Each row was made from one small tree. Brackets hold a mark, then the marks that hang from it, in alphabetical order. Every link used is in the known rows. Write each row's tree.
Known rows:
[S M]: [-1.285 -1.114 -0.488 -2.288  0.748  0.603 -0.412 -0.756 -1.915  0.747
 -0.387 -1.393  0.587  0.088  1.079 -0.837 -1.755 -1.849  1.109 -0.191
  0.110  0.081  1.340 -2.398  1.240  1.177  0.734 -0.523  2.739]
[S [M [H D]]]: [-1.148 -1.226  0.001 -2.734 -1.426  0.731 -0.362 -1.652 -2.290 -0.580
  0.474 -2.738 -1.020  0.942  1.024 -0.562 -3.025 -1.679  1.885 -0.768
  0.468  1.867  0.983 -3.256  0.860  0.704  1.155 -1.006  2.449]
[H D P]: [ 1.252 -1.495  0.636 -3.152 -0.679  0.320  0.211 -1.348 -2.953  0.786
  0.631 -1.547 -4.327 -0.137  0.459 -1.409 -2.298 -2.770  1.525  0.292
  0.089  1.487  4.076 -3.024 -0.651  0.298  0.421  0.227  2.806]
[N [S [M [H D]]]]: [-2.101 -1.384 -1.137 -2.392 -1.629  1.486 -0.844 -2.778 -3.312  0.109
 -0.060 -3.831 -1.246  0.618  0.940  0.930 -2.480 -2.383  1.616 -0.845
  0.532  2.097  0.640 -3.108  1.809  0.347  1.727  0.015  2.893]
[D [M H] [P N S]]: [-1.715 -0.901 -1.009 -2.228 -0.787 -1.004  0.598 -2.116 -2.732 -1.942
  1.800 -3.459 -0.933  1.728  1.504  0.244  0.452 -2.556  0.826  2.510
 -0.661  1.124  0.289 -0.201  1.322  2.393  1.079 -3.000  0.073]
[B [D M [P N S]]]: [-1.481 -1.866 -1.773 -2.921  0.538  0.145  1.597 -2.930 -1.050 -0.212
  2.430 -2.834 -0.130  1.611  0.649  0.851  1.278 -4.316  0.111  2.666
  0.144  0.601  0.151 -1.056  1.692  2.733 -0.008 -2.979  0.095]
[M N]: [-0.040 -1.277 -0.046 -0.973  0.027  0.141  0.056 -1.020 -3.735 -0.337
 -0.487 -1.518 -1.548 -1.303  1.439 -1.050 -0.409 -2.298  1.286  1.019
  0.608  0.779  1.694 -0.638  0.479  2.116  0.339 -0.539  3.074]
[B D]: [-0.921 -2.163 -0.931 -2.419  0.879 -0.073 -1.156 -1.679 -0.910  1.007
 -0.170 -1.715 -0.778  0.265  1.223 -0.151 -0.912 -2.990  0.771  0.885
  0.132  1.042  0.430 -2.414  0.759  1.706  0.577 -1.204  1.319]
[H P]: [-0.319 -1.149  0.419 -2.631  0.459 -0.296 -0.061 -1.018 -3.291  1.132
 -0.553 -1.464 -2.943  0.202  0.809 -1.584 -1.696 -2.574  1.465  0.402
 -0.924  0.949  3.492 -1.604 -0.176  1.218  0.894 -0.150  2.416]
[M [H [P N]]]: [-0.389 -1.387  0.907 -3.137 -0.391 -0.150  1.133 -1.734 -4.558 -1.165
  0.858 -2.442 -2.967  1.439  1.112 -0.802 -0.506 -3.065  1.034  1.089
 -1.306  0.738  2.831 -0.648 -0.093  1.611  1.384 -1.254  2.202]
[D [P S]]: [-1.610 -1.149 -1.262 -1.746  0.419 -1.457 -0.168 -0.533 -1.274 -0.114
  0.331 -1.770 -1.556  0.136  1.507 -0.872  0.755 -2.840  1.259  2.107
 -0.494  1.358  0.404 -1.094  0.127  1.452  0.066 -1.099  1.107]
[N [S [M [H D P]]]]: [-1.717 -0.965 -0.349 -3.244 -1.845  1.834 -0.038 -3.504 -4.769  0.747
  0.307 -3.719 -3.172  1.327  0.733  0.203 -2.832 -2.985  2.447 -1.069
 -0.160  2.840  3.279 -3.504  1.021  0.162  2.079  0.438  2.983]
[B [D P]]: [-0.879 -1.995 -1.433 -1.850  0.993 -1.270 -0.800 -1.839 -0.298  2.502
  0.253 -2.707 -0.806  0.692  1.317 -0.524 -0.385 -3.012  1.197  0.833
 -0.194  1.876  0.749 -2.768  1.051  1.652 -0.457 -1.248  0.680]
[M H]: [-1.346 -0.889 -0.557 -1.904 -0.488 -1.397 -1.353 -1.010 -2.389 -0.367
 -0.575 -2.260 -1.590  0.596  1.945 -0.498 -1.565 -1.189  1.313  0.698
 -0.358  1.641  0.174 -1.057  0.195  0.959  1.266 -1.505  1.698]
[S [M [H P] N]]: [-1.417 -0.476  0.752 -2.073 -1.119  1.192  1.165 -2.799 -6.336 -0.761
  0.056 -2.729 -1.331  0.784  1.572 -1.739 -1.590 -2.239  3.005 -0.324
  0.059  1.887  3.363 -1.879  0.551  1.869  1.520 -0.920  3.163]
[H [P [M N] S]]: [-0.137 -0.737  0.518 -2.860 -0.931  0.729  2.302 -2.035 -5.735 -1.076
  1.249 -1.972 -3.776 -0.429  0.975 -1.123  2.223 -3.773  2.098  1.322
  0.793  0.877  2.506 -0.662  0.164  2.278  1.265 -1.627  3.069]
[S [M N]]: [-1.179 -0.850 -0.101 -1.345  0.211  1.574  0.480 -1.375 -3.929  0.044
 -0.177 -1.913  0.381 -0.747  1.150 -0.836 -1.108 -2.356  1.558 -0.130
  0.970  0.371  1.730 -1.517  1.199  1.939  0.427 -0.364  3.382]
[N S]: [-1.805 -1.205 -1.331 -1.567 -0.149  0.350 -1.561 -1.178 -3.144  1.874
 -1.225 -2.209 -1.792 -0.694  1.420  0.595 -0.773 -2.476  0.199  0.706
 -0.125  1.112  1.084 -1.411  1.312  1.305  1.124  0.097  2.548]

Which tree is each row?
[-2.340 -0.841 -0.673 -0.687 -1.622  0.205 -0.858 -2.552 -5.612 -0.240
 -0.724 -3.285 -1.922 -0.258  2.140  0.562  0.168 -2.346  1.601  0.634
  0.564  2.668  0.783 -0.516  1.014  1.968  2.138 -0.495  3.003] => [M H [N S]]
[-3.309 -0.695 -1.494 -2.150 -0.652  0.749 -1.196 -2.173 -4.003  0.573
 -0.835 -3.302 -0.159  1.118  1.380  0.718 -1.843 -1.811  1.341 -0.444
 -0.263  1.876  0.377 -2.020  1.930  1.162  2.175 -0.361  2.430] => [N [S [M H]]]
[-0.056 -1.463  0.336 -3.392 -0.717  0.558  1.137 -1.699 -2.831 -1.303
  1.172 -1.712 -5.153 -0.077  0.997 -0.513 -0.936 -3.984  1.589  1.897
  0.134  1.349  3.164 -2.653 -0.882  0.682  0.868 -0.171  2.138] => [H D [P S]]
[-1.036 -1.548 -0.583 -0.780 -2.487  0.910 -0.460 -3.381 -5.116 -0.596
  0.161 -3.800 -3.651 -0.454  1.757  0.515 -0.681 -2.591  1.904  0.084
  1.165  3.084  1.347 -1.582  0.888  1.515  1.314  0.110  3.150] => [M [H D] [N S]]
[-0.783 -1.049 -1.688 -2.163  0.753 -0.718 -1.344 -2.717 -0.176  3.304
  0.567 -2.956 -0.095  0.965  0.948 -0.178 -1.324 -2.063  0.872  0.445
  0.449  1.764  1.078 -3.090  1.845  2.030  0.091 -2.255  0.371] => [B [D M P]]
[-2.440 -0.788 -1.534 -1.472 -1.345 -0.474  0.386 -4.071 -3.167 -1.010
  1.467 -4.015 -0.856  1.269  1.961  0.570  0.539 -3.084  2.332  2.037
  1.221  2.956 -0.681 -1.433  1.379  3.001  1.335 -3.554  0.143] => [B [D [M H N] [P S]]]
[-0.121 -2.562 -0.543 -2.221 -0.193 -0.008  1.847 -0.909 -1.354 -1.584
  2.705 -2.537 -2.902  0.130  0.774  0.073  1.274 -4.109  0.616  2.820
 -0.125  0.304  1.391 -1.269  0.283  1.366 -1.180 -0.780  1.407] => [H [D [P N S]]]
[ 0.624 -1.616 -0.563 -2.654  0.642 -1.058  1.261 -0.668 -2.507  1.591
  1.734 -2.951 -0.803 -0.107  0.406 -1.047  2.457 -2.559  0.465  0.870
 -0.298 -0.308  1.206 -0.830  1.459  2.135 -0.292 -2.095  2.154] => [D [P M N]]
[-1.117 -1.037 -1.093 -2.974 -0.403 -0.388 -1.630 -3.135 -1.711  0.578
  0.093 -3.548 -0.242  1.823  1.337  0.634 -2.299 -1.741  1.238  0.590
  0.741  2.026 -0.441 -2.493  1.406  1.955  1.799 -2.878  0.370] => [B [D [M H]]]
[-2.300 -1.494 -1.449 -1.710  0.823  1.177  0.708 -1.735 -3.140  2.092
  0.678 -3.273  0.393  0.623  0.318  0.543  0.664 -3.518  0.515  0.366
 -0.893  0.271  1.869 -1.558  2.378  1.565  0.100  0.108  2.611] => [D [P [N [S M]]]]
[-2.207 -0.529 -0.034 -3.553  0.279  1.280  1.685 -1.268 -3.460 -0.921
  0.419 -1.337 -1.868  0.842  0.834 -0.451 -0.937 -3.722  1.540  1.066
 -0.492  0.605  2.826 -1.799  0.063  1.295  0.904 -0.786  2.466] => [H [P [S M]]]
[ 0.221 -1.637 -0.210 -0.541 -1.672 -0.971 -0.261 -2.268 -3.349 -0.402
  0.982 -3.542 -3.089 -0.526  2.084 -1.150 -0.618 -1.957  2.870  0.194
  0.747  3.439  1.770 -2.171  0.247  1.328  0.121 -1.161  2.124] => [M [H [D P]] N]
[-0.427 -1.938 -0.657 -3.117 -1.886  0.752  0.758 -2.816 -4.510 -0.212
  1.789 -4.257 -3.214  0.223  0.500  1.145  1.308 -3.176  0.623  0.069
  0.871  1.250  0.259 -1.305  1.720  1.316  1.628 -1.388  2.555] => [P [M [H D]] [N S]]
[ 1.293 -0.972  0.102 -1.716 -1.545  1.441  0.394 -2.582 -3.584  0.156
  0.782 -2.434 -2.162 -0.888  1.193 -0.622 -2.213 -1.746  1.264  0.353
  2.035  1.297  2.709 -2.680  0.996  2.139  0.398 -1.206  3.028] => [H [D [M N]]]
[-0.686 -0.161 -0.141 -1.519 -1.376  0.026 -0.567 -2.654 -4.649 -0.531
  0.041 -2.945 -0.950  0.139  1.883 -0.440 -1.657 -1.067  1.704  0.436
  1.204  2.017  1.470 -1.183  1.027  2.663  1.606 -2.379  1.747] => [D [M H N]]
[-1.488 -0.923 -0.690 -1.346 -1.708 -1.280  1.249 -1.869 -4.568 -1.217
  1.600 -3.693 -2.019  0.210  2.004 -0.862  2.820 -2.471  2.709  1.339
  0.709  2.552 -0.452 -0.267  0.915  2.129  1.212 -2.914  1.690] => [D [P [M H N] S]]
[-3.062 -0.742 -0.425 -1.719 -1.011  0.995  1.224 -2.285 -4.794 -3.377
  0.548 -2.517 -0.550  0.473  2.022 -0.287 -0.122 -2.982  2.331  1.565
  0.601  1.520 -0.225 -0.632  0.860  2.256  1.601 -1.373  2.588] => [P [S [M H N]]]
[ 0.366 -2.312 -0.624 -2.966 -0.442 -0.216  2.869 -1.072 -2.129 -0.771
  3.588 -3.008 -2.712  0.168  0.242 -0.298  2.737 -4.061  0.641  1.757
  0.475  0.034  0.751 -1.539  0.913  1.454 -0.440 -1.866  1.561] => [H [D [P M N S]]]
[-0.086 -1.854 -1.150 -2.785  1.114 -0.134  0.198 -2.664 -1.132  1.949
  1.659 -3.093  0.424  1.251  0.344  0.319  0.223 -3.433 -0.263  1.241
 -0.123  0.357  1.321 -1.884  1.981  2.473 -0.264 -2.587  0.629] => [B [D M [P N]]]
[ 0.957 -1.329  0.649 -3.159 -1.917  1.377  3.088 -2.601 -5.381 -1.645
  2.362 -2.235 -5.034 -0.485  0.618 -1.252  1.196 -4.039  2.606  0.927
  1.697  1.647  3.120 -1.862 -0.104  1.806  0.788 -1.183  2.973] => [H D [P [M N] S]]
[-1.285 -2.279 -2.117 -2.499  0.755  0.145  0.679 -3.170 -2.598  3.050
  1.978 -4.661 -0.926  0.725  0.021  1.286  3.029 -4.134 -0.005  0.726
  0.029  0.763  0.270 -1.601  2.775  2.278  0.248 -1.650  1.695] => [B [D [P M [N S]]]]
[ 1.489 -0.666  1.043 -2.464 -1.571  1.674  1.246 -2.956 -4.897  0.617
  0.902 -2.166 -3.691 -0.250  0.407 -1.510 -2.038 -2.242  1.980 -0.181
  1.609  1.941  5.125 -2.999  0.367  1.806  0.558 -1.045  3.306] => [H [D [M N]] P]
[ 0.835 -0.740 -0.827 -2.323 -0.625 -0.516 -0.869 -1.877 -0.983  2.378
  0.976 -2.837 -1.447  0.036  0.743 -0.985 -1.959 -1.265  1.087  0.099
  0.893  1.716  2.676 -3.741  1.104  0.782 -0.091 -1.412  1.604] => [H [D M P]]
[-0.103 -1.526  0.998 -3.748 -0.877  1.616  2.278 -2.452 -4.358 -1.393
  1.775 -3.002 -2.721  1.887  0.360 -0.607 -1.839 -3.296  1.852 -0.179
 -0.517  0.962  3.622 -2.477  0.281  1.034  0.814 -0.689  2.723] => [S [M [H D [P N]]]]
[-0.812 -0.703 -0.599 -2.119 -0.596 -2.462 -0.899 -1.005 -2.656  1.583
  0.741 -3.888 -1.446  0.980  1.382 -1.497  0.644 -1.033  2.208 -0.111
 -0.208  2.408 -0.022 -1.884  1.018  1.124  0.911 -2.667  1.496] => [D [P [M H]]]
[-0.418 -1.663 -0.064 -2.684  0.402  1.114  1.176 -2.161 -5.032  0.851
  0.352 -2.260 -3.452  0.247  0.588  0.377  0.516 -4.127  0.098  1.073
 -1.264  0.537  3.690 -0.535  0.744  1.847  1.014  0.526  2.957] => [H [P [N S]]]
[ 0.859 -2.064  0.778 -4.408 -1.230  0.932  3.723 -1.939 -3.998 -1.873
  3.350 -2.392 -4.557  0.307 -0.139 -0.358  1.863 -4.964  0.964  1.575
  0.355 -0.270  2.537 -1.640  0.118  1.657  0.425 -1.573  2.380] => [H D [P M N S]]
[ 0.069 -0.415 -0.684 -0.764 -0.409 -0.126 -0.174 -2.063 -3.471  1.846
  0.248 -2.724 -0.588 -0.469  1.355 -1.020 -0.653 -1.233  1.425  0.496
  0.953  1.553  2.614 -1.497  1.373  2.423  0.089 -1.808  2.274] => [D [M N] P]
